Each row comes from the steps of one walk. Every step used is in the known rows, and no mark comes twice. Write the walk behind each row, first mark first.
Known rows:
L-T-V-E: [-43  62  34   7  55 -11  -4  12 -59 -12   3  45 -16   2 -38 -17 -18 -45
   1  11 -11 -39 -15 -38 -31   1 -12  -7  12]
A-T-L: [ 17  64 -43  19 -39 -30  78 -52  -7   5 -12 -38 -26 -11  34 -27 -45  36
  32  36   8   1   6   4  -5  14  10 -96 -21]
V-T-A-X-D: [ 36 -24  -8 -14 -41 -11  82  25 -41  69   7 -37 -16   8 -32 -38  38 -63
  16 -28   7 -38 -10  -5  89  13  61  -9 -31]
A-X: [ 22 -17  -8   7  11   0  22  49 -16  34 -29 -22  -9  -3  19 -24  32   4
   2 -25   9 -11  -7 -11  26  -2  12   9 -20]
V-E: [-29  22   0 -12  29 -10  -3   7  -3   4 -12  17  -7   4  26   3 -16 -24
   5   5  19 -12  -9 -19  11  -6 -16 -13  14]
X-D-M: [ 49  11  26 -13 -71 -67  56 -18   4  31  25 -18  15   8 -15 -17  22 -29
 -21  24  37  32  23 -25 -15   9  -5  13 -12]
T-D-X-V: [-12 -24 -32  22  30 -42  36  35  -6 -16 -15 -46 -69  36 -25  10  21  -1
 -19 -30  -1 -64  42  24 -33  -2 -33 -10  60]
L-T-V-X-A: [-40  -9  -7 -18  41 -50  -1  73 -45  26 -34  13 -37   8 -93 -26  37 -16
  31 -10  13  -1 -11 -22 -79 -28 -19   0  35]
L-T-D-X-V-E: [-47  22  -4  39  88 -64  27  37 -37 -23 -25 -34 -70  52 -47   7   1 -25
   4  -2  -8 -51  23  12 -56  20 -55 -48  70]
T-V-X-H: [  9 -31 -14 -51  12 -37 -19  95 -10  16 -22  46 -39 -64  -6 -35  65 -51
  -3  -3  44 -32  38 -34 -44 -49 -22  36  39]
M-L-T-A-X-V: [ 53 -47  19  29  44  20  44  60 -64  23 -50 -42 -33  54 -78 -11  28 -18
  31  14 -92 -61 -66  -1  15  40   1 -31 -62]
V-X-D-T-A: [ 57 -16   9 -16   5 -54  42  28 -62  20  36 -12 -36  19 -53 -16  42 -35
   6  -2  40   2  37  17   2  -3  11 -23 -55]
D-X-A: [-14 -15  -7 -12 -27 -29  -9  50  20  21 -51 -25 -43  38 -35  -7  19 -17
 -21 -20   9 -11   2  18 -54 -39  -6 -46  66]
L-T-A-X: [ 44  10   6  50  20  17  18  33 -68  26 -13 -14 -24  24 -59 -24  44 -21
   3   3 -56 -25 -32   1  15  31  31 -24 -57]
L-T-V: [ -8  38  28  13  26   2  -2   5 -54 -12  13  28  -9  -6 -67 -17   2 -27
  -4   6 -30 -28   1 -22 -39   4   6   3  -1]
A-T: [  0  31  -8  28 -16  -5  42 -37   6 -14 -34 -20   4  17  18 -41 -19  15
   7  13  17   6   9 -16  -3  22   4 -48  12]
D-X-V-T-A: [-31 -54   2 -16 -13 -15  45  22 -36 -20 -19 -27 -59  37 -36   9   7 -55
  -7 -23 -13 -83 -10  11  27 -20  15 -49  33]
V-X-D: [ 23 -41  -3  -8 -12 -66  29  31  -1  26   4 -12  -7   7 -41  -9  29 -12
  48   6  52  20  41  -7 -16  -8  -5  30  -2]
L-T-A-X-V-E: [  0  -7  17  32  71   2  33  48 -91  33 -46 -31 -54  46 -47 -13  49 -24
  20  16 -19 -72 -55 -28  25  34 -18 -26 -43]
A-T-V: [ -5  49  -1  17 -17   8  48 -28 -18 -24 -16  14 -13  -2   2 -47 -12 -14
  -9 -12  11 -40  18 -41 -12  -2  12 -23  20]
X-A-T: [-11  22 -26  -1 -25  -5  40 -10  13  33 -60 -39 -18  34  -9 -49   2  22
   8   6  34  14 -13  -5 -26  15 -11 -64  38]
T-D-X-V-E: [-43   1 -23  11  67 -57  35  38 -12 -14 -24 -26 -74  34   6  18   5 -28
 -15 -31  16 -78  29   9 -27  -9 -46 -22  82]
X-D-T-V-E: [ 17  58  35 -45  30 -34  34   4 -57  22  40  20 -35  -5  -7 -31  -7 -52
 -25 -16  68 -34  36 -27  10  -2  -3 -21  -9]
V-T-D-M: [-40  16 -36 -32 -12 -78  89  -9   7   5  42 -10  -4 -27  30 -30  -8 -36
 -36 -34  13   8   1  13  17   2   3 -24  44]
M-D-X-A-T: [-39  51  26  44 -20  -7  15  15  51  21 -58 -81 -15  66 -38 -68 -14 -32
 -33  -5  16 -14  21 -31 -58   1  15 -89  95]
L-T: [ -6  22  19  23  27  -4 -12  -6 -25  -5   0  -7   2  17 -52  -8  -2   3
  15  31 -24  24  -6   8 -31  26  -5 -21  -7]
M-D-T-V: [-15  69  59  -1  50  23  -7  15 -32  -3  52 -24   1 -14 -24 -55 -10 -45
 -64 -28  13 -32  36 -43 -11   7  28 -15   3]
D-T-A-X-H: [ 90  -1  -5 -31  15  18   6  80 -54  50  -9 -13 -62 -35  14 -61  86 -38
 -55  -4  16 -30  10  17  34  15  23 -37 -44]
V-X: [-17 -37 -15  -9  23 -45   1  42   1  -9 -21   6  -8  -4   0  -1  21   2
  32 -10  26  12  14  -3 -18 -28 -13  12   8]
L-T-A: [ 21  22  21  42  12  16   0 -19 -55  -1  20   8 -14  26 -71  -4  15 -31
   3  27 -62 -10 -25  13 -16  31  17 -32 -39]
L-T-D-X: [-13  37  -9  60  40 -50  11  17 -13 -26   8 -13 -42  29 -55 -11   3 -20
 -21  -9 -43  -3  37  49 -67  13   0 -43  52]
M-L: [ 17 -15  13 -11  -2   4  12  19  24   6 -19  10  15  14  -2   5 -35 -13
  17   2 -53  -6 -23   4   1  -5   9 -20 -13]
T-V-X: [-20 -19 -11 -18  24 -36   9  54 -26 -13  -1  40 -26 -27 -15 -14  22 -25
  17 -30  24 -32  26 -32 -32 -52  -9  41  12]
A-T-D-M-L: [ 26  41 -25  19 -24 -56 116 -17  41 -14 -11  -8   8  21  42 -48 -33  -7
 -24   0 -36   3   1  -7 -27  25  -9 -61  11]
X-H: [ 31  -8   1 -30  -6   2 -25  41  15  27 -20   4 -12 -36   5 -24  42 -24
 -19  35  19   3  20   0 -11   1 -13  -2  28]

Which walk is each row?
[ 94  31 -18 -22 -15 -57  78  24 -62  74  31 -69 -49 -19   5 -33  16  23
  14   5  49  14  36  25  34  19  19 -64 -82]  A-X-D-T-L
[ 12  28 -44  -8 -29 -68 115   8  49  39 -39 -33 -16  36  16 -58 -14  -6
 -23 -11 -22  18 -24   0 -46  18 -17 -77  43]  X-A-T-D-M-L
[ 60 -17  -1   6 -23 -20  44  39 -16  67 -13 -45  -5   5 -23 -30  40  -5
  17  -8  30  -5  22 -17  33  14  12  25 -28]  A-X-D
[ 33  54 -20 -34   9 -37  34 -14 -42   9  38 -26 -39 -25  20  -4 -26  26
   1  18  20  14  16  43   6   4   2 -87 -53]  D-T-L
[ 27   3  39  22  65  36  27  56 -70  36   4 -96 -41  27 -30 -51  48 -28
 -40 -22   8 -68  -5 -32  50  37  14 -28 -54]  M-D-T-A-X-V
[ 53 -24 -14 -25   8   1 -12  92   4  58 -49 -21 -28 -42  20 -48  67 -15
 -15   3  27 -13  13  -5  15  -1  -3  14  11]  A-X-H
[-23  -2 -23 -41 -12 -78 102  10  30   1  23   1  17 -10  35 -24 -38 -48
 -17 -31 -35   7 -23  18  18  -4   7 -42  32]  V-T-D-M-L
[  0 -26 -23 -11 -10   8  54  36 -43  32  -4 -14 -23 -11  11 -33  25 -49
   2 -47 -17 -50 -36   5  87  -5  51 -21 -21]  V-T-A-X
[-24  28  49  48  -1  -2 -29  29  33  -9   4 -43   2  32 -30 -27 -17 -52
 -43 -10 -14 -28  39 -24 -38 -18  20 -23  54]  M-D-X
[-13  13 -15  11 -38 -30  28  11  30   9 -86 -42 -44  63 -20 -45  -3   0
 -18  -9  25  -4  13   7 -54 -10   3 -88  81]  D-X-A-T
[-17  37 -66  14   4 -24  72  -5  16  40 -36 -50 -42  29  -3 -48   5  18
  -2 -21  12  -3   2  15 -25  24 -17 -63  58]  X-A-T-D
[ 83 -19  16   9  10  28   6  93 -27  54 -51  -1 -26   1 -48 -45  49 -61
   5  32 -88 -29 -39   7  -1  20  21 -44 -39]  M-L-T-A-X-H
[  9   0 -19 -27   0 -40  20  53   0   1 -56  30 -39 -46   3 -79  35 -30
   6  11  56 -26  46 -43 -45 -27 -21  -9  54]  A-T-V-X-H
[  4  21   4  41  40 -46  21  37   9 -18 -10  -4 -24  47 -55  -2 -35 -32
  -5  -8 -92 -11  12  51 -70  10   4 -60  43]  M-L-T-D-X
[ -8  52  49  11  54  10 -18   3  -9   4  42 -55  15   8 -11 -41 -17 -20
 -49  -1  20  14  25 -17   3  29  16 -36  -9]  M-D-T
[ 59   7  61  -5 -43 -67  61  -2   7  28  15 -11  36  38 -74 -26 -15 -35
   7  55 -37  50 -11  -9 -44  32   3 -32 -28]  X-D-M-L-T
[-35 -40 -25 -48  12 -77 113  18  13  -1   3 -40  -8   9  10 -14 -23 -28
  -4 -23 -19 -22 -28   5  19  12 -27 -31  35]  X-V-T-D-M-L
[-32  20 -42 -43 -27 -46  63 -21 -20  15  27 -28 -20 -42  23   1 -46   0
  40   6   4   0 -14  26  42  -8  23 -72  -9]  V-T-L
[-41 -21 -44 -51  -7 -42  75  -8 -34  17   7 -65 -39 -16   0   9 -33  18
  56  15  17 -27 -17  16  43   2 -16 -66 -10]  X-V-T-L
[ 45 -28  30 -45 -48 -99  78  57   6  23   9  33   4  -5 -38 -26  11 -64
  10  -7   9 -10  19 -58 -42 -44  -3  30 -14]  T-V-X-D-M-L
[-41  22  21 -39  61 -28  -8  84 -21  40   9 -38 -27  -2 -54 -65  27 -38
 -29 -46  59 -13  28 -43 -49 -29  -2 -15  34]  M-D-T-V-X-A
[  9  64 -36  31 -26 -74 106 -43  13  -8   6 -17  -8   2  41 -58  -6  -1
 -37  -6  16  14  22 -11 -30  33 -14 -38  28]  A-T-D-M
[-10  18 -77 -17 -25 -78  73  21   0  44 -57 -51 -59   3   1 -34  -3  41
  73  20  48  23  -2   5 -41 -20 -18 -92   5]  V-X-A-T-L
[ 33 -31  13  40  42  19  34  46 -86  31 -32 -50 -49  38 -75 -16  61  -3
  20  12 -39 -55 -38 -15  16  40  -4 -12 -54]  L-T-A-X-V
[ 28 -15   5 -25 -24 -24 -36  60  29   4 -42   8 -43  -9   3 -20  34 -43
 -38  20  12 -14  42  14 -46 -27  -6 -24  65]  D-X-H
[   7   53  -58  -12  -50  -33   73  -21    0   47  -43  -56  -44    9
    4  -37  -16   38   33   24   19    6  -14   10  -25   12   -6 -112
    7]  X-A-T-L
[-24  -9 -43 -38   2 -58  22  55  31   7  -4 -14 -52 -30  14 -40  18 -67
 -38 -28  16 -28  52  47  -5 -16   7 -45 111]  V-T-D-X-H
[-13  41 -21  39  54 -23  19  -7 -23  -2  31 -14 -16  11 -42 -13   0   2
   4   1 -37   8  12  30 -30  40  -7 -20  14]  L-T-D
[ 85 -15   2  22 -41   0  56  30 -43  73   5 -25 -28  15 -41 -23  58 -41
   8 -18  -6 -43  -1 -15  42  16  40  13 -58]  T-A-X-D
[ 75   0   5  14  17  17  -9  69 -51  56 -34  -9 -39 -17 -47 -50  82 -43
 -12  36 -37 -23 -11   2   7  24  16 -19 -30]  L-T-A-X-H
[114 -20  32  -3 -75 -36  95  44 -14  69  -4 -12   1  22 -23 -31  43 -64
 -12  -9 -40 -23 -26 -33  25   1  35  -6 -75]  T-A-X-D-M-L
